What can hang from each mark:
z_575: z_185
z_424: z_225
z_481: z_356
z_362: z_356 z_408 z_575
z_225: z_356
z_356: z_126 z_185 z_481
z_408: z_225 z_362
z_185: z_424
z_126: z_408 z_424

Known rows, with every way that one mark hangs from another:
z_408[z_225[z_356] z_362]: [ 1.485  1.641 -1.052 -0.403  0.947 -1.177  1.972  0.022  1.190  0.096
  0.325 -0.724 -2.584  0.544 -1.660  0.443 -0.297 -0.995 -1.136 -1.689
  0.084 -0.925  0.793 -0.207]
z_356[z_126]: [ 1.443  1.620 -1.909 -1.069  0.573 -1.338  1.176 -1.057  0.764 -0.457
 -0.346 -2.547 -1.145  0.529 -1.256 -0.049  0.693 -0.663 -0.244 -0.359
 -0.111 -0.456  0.181 -0.454]
z_362[z_356[z_126[z_424]] z_408[z_225]]: [ 2.605  0.831 -1.450  0.642  1.369 -1.575 -1.122 -0.767  0.669 -0.127
  0.821 -0.954 -1.566  0.953 -0.930  0.755  1.149 -1.148 -1.588 -0.933
  0.554 -0.324  0.469  0.375]
z_575[z_185[z_424[z_225[z_356[z_481]]]]]: [ 1.401  1.711  0.284 -0.864  1.087 -1.306  2.032 -0.795 -0.180  0.082
  0.735 -3.089 -1.723  1.908 -2.232  0.687 -0.119  0.660 -1.674 -1.309
  1.136 -0.420 -0.183 -0.260]
z_424[z_225[z_356[z_185 z_481]]]: [ 1.110  1.402  0.300 -0.575  0.533 -0.921  2.752 -0.539 -0.018 -0.405
 -1.829 -2.491 -0.901  1.940 -1.901 -0.224 -0.973 -0.595 -1.087 -0.903
  1.447 -0.967  0.301 -0.565]
z_225[z_356[z_185[z_424] z_481]]: [ 0.442  1.431  0.316 -1.202  0.270 -0.462  3.158 -0.953  0.372 -0.589
 -0.778 -2.870  0.841  2.596 -1.669 -0.354 -0.482 -0.057 -1.229 -1.370
  1.131  0.249  0.178 -0.503]
z_575[z_185[z_424[z_225[z_356]]]]: [ 1.391  1.613 -0.251 -0.590  1.194 -1.084  1.801 -0.964 -0.120  0.561
  1.651 -2.561 -2.516  1.341 -2.108  0.952 -0.037  0.579 -2.039 -1.596
  0.975 -0.395 -0.658 -0.100]
z_126[z_408[z_362] z_424[z_225]]: [ 1.706  0.630 -2.308 -0.235  1.481 -1.539  2.145 -0.950  0.353 -0.273
 -0.186 -1.025 -6.467  0.050 -2.154  0.577  0.164 -1.344 -2.789 -2.138
  0.707 -1.740  0.299 -0.326]
z_424[z_225[z_356[z_126]]]: [ 2.374  1.080 -0.764  0.358  1.278 -1.325  2.343 -0.931 -0.450  0.155
 -0.758 -2.093 -2.493  0.515 -1.620  0.448  0.222 -0.835 -0.760 -0.963
  0.567 -1.463 -0.204 -0.310]
z_408[z_362[z_356 z_575]]: [ 0.840  1.664 -1.401 -1.791 -0.264 -0.076  1.719 -0.571  2.614  0.548
  2.210 -1.006 -1.671  0.475 -3.060 -0.074 -0.874  1.286 -0.326 -1.562
 -0.953  0.151 -0.120 -0.590]
z_225[z_356[z_126[z_408] z_185]]: [ 1.628  0.911 -1.646 -0.381  1.145 -0.919  3.180 -1.443  0.330 -0.515
 -0.985 -1.583 -1.079  1.570 -0.948 -0.013  0.265 -0.796 -0.861 -1.592
  0.679 -0.472 -0.136 -0.704]
z_575[z_185[z_424[z_225[z_356[z_126]]]]]: [ 2.468  1.467 -1.021 -0.061  1.530 -1.417  1.578 -1.335 -0.218  0.364
  1.473 -2.831 -2.056  1.241 -1.701  1.077  0.434  0.467 -2.104 -1.257
  1.102 -0.280 -0.739 -0.231]
z_362[z_356 z_408]: [ 0.306  1.078 -0.014 -1.240 -0.206 -0.373  0.507 -0.444  1.148  0.490
  1.167 -1.078 -1.644  0.438 -1.770  0.350  0.191  0.111  0.064 -1.027
 -0.102 -0.624 -0.150  0.221]
z_408[z_225 z_362]: [ 1.127  2.113 -1.813 -0.967  0.485 -1.360  0.614 -0.057  1.598 -0.212
  0.463 -1.248 -3.060  0.220 -1.677  0.423 -0.164 -1.139 -1.547 -1.010
  0.131 -0.603  1.085 -0.146]
z_185[z_424]: [ 0.314  1.788 -0.887 -1.399  0.186 -0.747  1.396 -0.989  0.470 -0.117
  1.120 -2.808 -2.055  0.544 -2.015  0.369  0.575 -0.158 -1.276 -1.030
  0.134  0.000  0.048  0.031]
z_126[z_408[z_362] z_424[z_225[z_356[z_185]]]]: [ 1.921  0.323 -1.918  0.225  1.698 -1.192  3.240 -1.199  0.296 -0.137
 -0.587 -0.558 -4.973  1.077 -1.832  0.355 -0.479 -1.284 -3.272 -2.624
  1.429 -1.446 -0.196 -0.561]
z_408[z_362]: [ 0.432  1.678 -1.573 -1.900 -0.064 -0.748  1.969 -0.448  1.768  0.098
  0.424 -1.546 -2.602  0.089 -1.935 -0.078 -0.396 -0.462 -0.832 -1.139
 -0.157 -0.706  0.239 -0.467]
z_185[z_424[z_225[z_356[z_126[z_408]]]]]: [ 2.594  0.806 -1.130  0.617  1.592 -1.284  2.646 -1.369 -1.205  0.027
  0.393 -2.300 -4.208  0.349 -1.963  1.271  1.107 -0.472 -2.035 -1.855
  0.778 -1.010 -0.165 -0.006]
z_408[z_225 z_362[z_575]]: [ 1.342  2.489 -2.426 -1.001  0.464 -1.233  0.052 -0.074  2.257 -0.397
  1.397 -1.201 -2.844  0.327 -1.820  0.049 -0.404 -0.025 -1.716 -1.395
 -0.429  0.051  1.081 -0.313]
z_575[z_185[z_424[z_225[z_356[z_126[z_408]]]]]]: [ 2.566  1.221 -1.347  0.046  1.803 -1.547  2.027 -1.439 -0.582  0.141
  1.340 -2.348 -3.510  1.093 -1.753  1.342  0.855  0.367 -2.199 -1.783
  0.929 -0.632 -0.619 -0.233]
z_481[z_356[z_185]]: [ 0.163  1.174 -0.167 -1.666 -0.571 -0.826  1.974 -1.299  1.451 -0.703
 -1.591 -2.365 -0.279  1.388 -1.387 -0.733 -0.541 -1.439  0.253 -0.303
 -0.063 -0.246 -0.210 -0.028]
z_356[z_126[z_408[z_362] z_424] z_185 z_481]: [ 2.122  0.957 -2.976 -0.945  1.208 -1.570  2.269 -1.448  1.112 -1.581
 -1.883 -2.084 -1.294  2.066 -1.006 -0.514  0.004 -1.188 -2.442 -1.208
  1.468 -0.082  0.760 -1.066]
z_126[z_408[z_362] z_424[z_225[z_356[z_481]]]]: [ 2.009  0.337 -1.028 -0.099  1.802 -1.511  3.645 -0.660 -0.108 -0.434
 -1.271 -1.026 -5.263  0.948 -2.190  0.272 -0.155 -1.193 -2.189 -2.508
  0.808 -2.008  0.404 -0.546]
z_481[z_356]: [ 0.260  1.067  0.181 -1.702 -0.340 -1.053  2.022 -0.991  1.015 -0.454
 -1.267 -2.407 -1.699  0.619 -1.783 -0.466  0.084 -1.377  1.164 -0.402
 -0.910 -0.947 -0.098  0.193]

Rows:
[ 2.416  0.628 -1.357  0.093  0.501 -1.547  1.891 -2.143 -0.225 -0.842
 -1.270 -2.786 -2.742  0.910 -1.443  0.541  0.717 -1.578 -1.651 -0.711
  0.869 -0.358 -0.303  0.083]  z_481[z_356[z_126[z_408] z_185[z_424[z_225]]]]
[ 2.013  0.548 -1.351 -0.242  1.606 -1.373  3.401 -1.383  0.112 -1.276
 -2.266 -2.071 -0.346  2.700 -0.893 -0.542  0.209 -0.982 -1.338 -1.623
  1.134 -0.457  0.356 -0.889]  z_225[z_356[z_126[z_408 z_424] z_185 z_481]]
[ 0.869  1.853 -0.008 -1.738 -0.014 -0.458 -0.305 -0.546  1.650 -0.088
  2.878 -2.220 -0.125  1.911 -2.124  0.155 -0.056  2.501 -1.022 -1.519
  0.087  1.122 -0.082 -0.065]  z_362[z_356[z_481] z_408 z_575[z_185[z_424]]]
[ 0.498  1.448 -0.608 -1.256 -0.257 -0.123 -0.061 -0.464  1.874  0.274
  2.133 -1.054 -1.466  0.602 -1.961 -0.120 -0.143  1.326 -0.124 -1.494
 -0.721  0.081 -0.128  0.063]  z_362[z_356 z_408 z_575]
[ 2.469  0.872 -0.558  0.143  1.461 -1.650  3.122 -0.777 -0.946 -0.636
 -2.046 -2.355 -3.144  0.980 -1.790  0.436  0.512 -0.723 -0.495 -1.223
  0.751 -1.748  0.527 -0.525]  z_424[z_225[z_356[z_126[z_408] z_481]]]
[ 2.390  0.429 -1.538 -0.414  1.784 -1.542  3.909 -0.955  0.285 -0.797
 -1.672 -1.494 -2.329  1.542 -1.454 -0.202  0.492 -0.953 -0.971 -2.105
  0.308 -1.103  0.424 -0.795]  z_225[z_356[z_126[z_408[z_362] z_424] z_481]]
[ 1.449  1.823 -0.490 -1.206  0.112 -1.210  1.187  0.139  1.646 -0.126
  0.151 -1.312 -1.318  1.153 -2.816  0.554 -0.464 -0.333 -0.523 -0.811
  0.199 -0.395  1.215 -0.238]  z_408[z_225 z_362[z_356[z_481]]]
[ 2.699  0.812 -1.896  0.011  1.792 -2.320  1.673 -1.134 -0.625 -1.398
 -2.205 -2.727 -3.572  1.191 -1.547  0.153  0.989 -1.351 -1.592 -0.885
  0.993 -1.392  0.931 -0.560]  z_356[z_126[z_408 z_424[z_225]] z_481]
[ 1.990  0.633 -1.369 -0.700  0.874 -1.203  2.226 -1.592  0.757 -0.919
 -1.234 -2.106  0.066  2.649 -2.151 -0.064  0.251 -0.404 -1.008 -0.905
  0.985  0.057  0.274 -0.769]  z_362[z_356[z_126[z_408 z_424] z_185 z_481]]
[ 1.550  1.337 -0.598 -0.925  0.623 -0.944  2.975 -1.032  0.611 -0.868
 -2.001 -2.668  1.575  2.499 -1.074 -0.745 -0.389 -0.476 -0.373 -0.680
  1.013 -0.083  0.320 -0.901]  z_225[z_356[z_126 z_185 z_481]]
[ 1.382  1.789 -1.324 -0.874  0.022 -0.803  0.813 -0.385  2.137  0.266
  1.057 -0.760 -0.933  1.231 -2.364  0.643 -0.872 -0.508 -1.706 -0.926
  0.764  0.183  0.514 -0.325]  z_408[z_225 z_362[z_356[z_185]]]
[ 1.837  0.983 -2.362 -0.774  1.236 -1.684  1.892 -1.566  0.474 -1.848
 -2.320 -2.717 -0.637  2.435 -0.903 -0.613  0.448 -1.196 -1.892 -0.902
  1.351 -0.049  0.772 -0.896]  z_356[z_126[z_408 z_424] z_185 z_481]
[ 1.215  2.069 -0.940 -2.204 -0.057 -0.411  1.595 -0.648  2.417  0.279
  2.776 -2.040 -0.559  1.737 -3.214  0.160 -0.835  2.406 -1.169 -1.641
 -0.143  1.014 -0.140 -0.681]  z_408[z_362[z_356[z_481] z_575[z_185[z_424]]]]
[ 0.510  1.382 -0.368 -0.816  0.432 -0.248  2.876 -1.174  0.489  0.042
  0.446 -2.162 -0.254  1.799 -1.528  0.015 -0.360 -0.185 -1.626 -1.623
  0.840  0.227 -0.450 -0.279]  z_225[z_356[z_185[z_424]]]
[ 1.956  1.985 -1.041 -1.703  0.477 -0.970  0.823 -0.954  1.977 -0.332
  1.246 -2.714  1.323  2.364 -2.610 -0.249 -0.185  2.212  0.394 -0.557
 -0.403  0.817 -0.008 -0.877]  z_362[z_356[z_126 z_481] z_575[z_185]]
[ 1.644  0.394 -0.378  0.097  1.968 -1.637  3.220 -0.750 -0.838 -0.756
 -1.802 -1.728 -4.650  1.431 -2.015  0.221  0.356 -1.078 -1.540 -2.141
  0.752 -1.981  0.443 -0.350]  z_126[z_408 z_424[z_225[z_356[z_481]]]]
[ 1.975  0.856 -1.661 -0.055  1.224 -0.838  3.190 -1.772 -0.130 -0.453
 -0.052 -2.023 -1.233  1.618 -1.162  0.462  0.616 -0.409 -1.818 -1.864
  0.934  0.084 -0.352 -0.413]  z_225[z_356[z_126[z_408] z_185[z_424]]]
[ 1.475  1.337 -2.707 -0.867  0.631 -1.213  1.656 -1.558  0.778 -0.984
 -0.924 -2.117 -1.444  1.197 -0.845  0.004  0.511 -0.874 -1.335 -0.808
  0.822 -0.157  0.266 -0.662]  z_356[z_126[z_408] z_185]
[ 0.335  2.208 -1.567 -1.745  0.322 -0.800 -0.974 -0.438  2.043 -0.324
  2.203 -1.650 -1.807  0.907 -0.739 -0.400 -0.042  1.389 -1.153 -1.473
 -0.217  0.311 -0.058 -0.167]  z_362[z_408 z_575[z_185]]
[ 1.850  0.671 -1.012 -0.580  0.478 -0.895  0.322 -1.174  1.035 -0.683
 -0.643 -1.881  1.150  2.259 -0.980 -0.298  0.097 -0.501 -1.385 -0.689
  1.469  0.322  0.175 -0.346]  z_362[z_356[z_126[z_424] z_185 z_481] z_408]
[ 2.353  1.309 -2.414 -0.776  1.511 -1.117  2.853 -1.045  1.339 -0.128
  1.119 -1.011 -2.463  1.027 -1.436  0.087  0.136  0.999 -0.875 -2.352
 -0.397 -0.358 -0.316 -0.870]  z_225[z_356[z_126[z_408[z_362[z_575[z_185]]]]]]
[ 2.331  0.496 -1.337  0.176  0.813 -1.618  1.303 -1.910  0.526 -0.790
 -2.130 -2.610 -1.134  1.487 -1.097 -0.405 -0.011 -2.283 -1.358 -0.220
  0.929 -0.480 -0.370 -0.088]  z_481[z_356[z_126[z_424[z_225]] z_185]]
[ 1.410  1.009 -1.116 -1.054 -0.156 -1.210  1.677 -1.749  1.236 -0.868
 -1.833 -2.674  0.347  1.386 -0.961 -0.620 -0.022 -1.632  0.160  0.103
  0.129 -0.002 -0.238 -0.148]  z_481[z_356[z_126 z_185]]
[ 2.041  1.495 -2.241 -1.224  0.107 -0.490  1.560 -0.981  2.434  0.421
  1.925 -1.192 -1.132  0.402 -2.650  0.045 -0.352  1.109 -0.447 -1.260
 -0.766  0.360 -0.177 -0.687]  z_408[z_362[z_356[z_126] z_575]]
[ 2.159  1.723 -1.761  0.381  1.271 -1.338 -0.719 -0.296  0.977 -0.680
  0.892 -1.128 -1.849  0.632 -0.193 -0.013  0.635 -0.082 -1.230 -1.657
 -0.225 -0.057  0.690  0.141]  z_362[z_408[z_225[z_356[z_126]]] z_575]
[ 2.492  1.396 -1.847 -0.176  0.841 -1.608  1.690 -1.525 -0.618 -1.347
 -1.379 -3.404 -1.871  1.676 -1.554  0.514  0.645 -0.590 -2.745 -0.707
  2.089 -0.039  0.678 -0.555]  z_356[z_126[z_408] z_185[z_424[z_225]] z_481]
[ 1.935  1.406 -1.330 -1.233  0.433 -0.949  1.904 -1.041  1.206 -0.792
  0.241 -2.185 -0.867  1.499 -2.694 -0.101  0.453  1.324  0.614 -1.127
 -0.844  0.066  0.549 -0.699]  z_362[z_356[z_126[z_408] z_481] z_575]
[ 1.185  1.942 -0.825 -1.040  0.847 -1.284  0.605 -0.980  0.276  0.260
  1.831 -2.967 -2.805  1.024 -2.142  0.952  0.084  0.463 -2.249 -0.986
  0.970 -0.228 -0.398 -0.078]  z_575[z_185[z_424[z_225]]]
[ 2.266  1.594 -2.550 -0.165  1.341 -2.073  0.706 -0.889  0.188 -1.053
 -0.533 -1.868 -3.399  0.420 -1.095  0.690  1.434 -1.315 -0.944 -0.863
  0.065 -0.822  1.067 -0.158]  z_356[z_126[z_408[z_225]]]
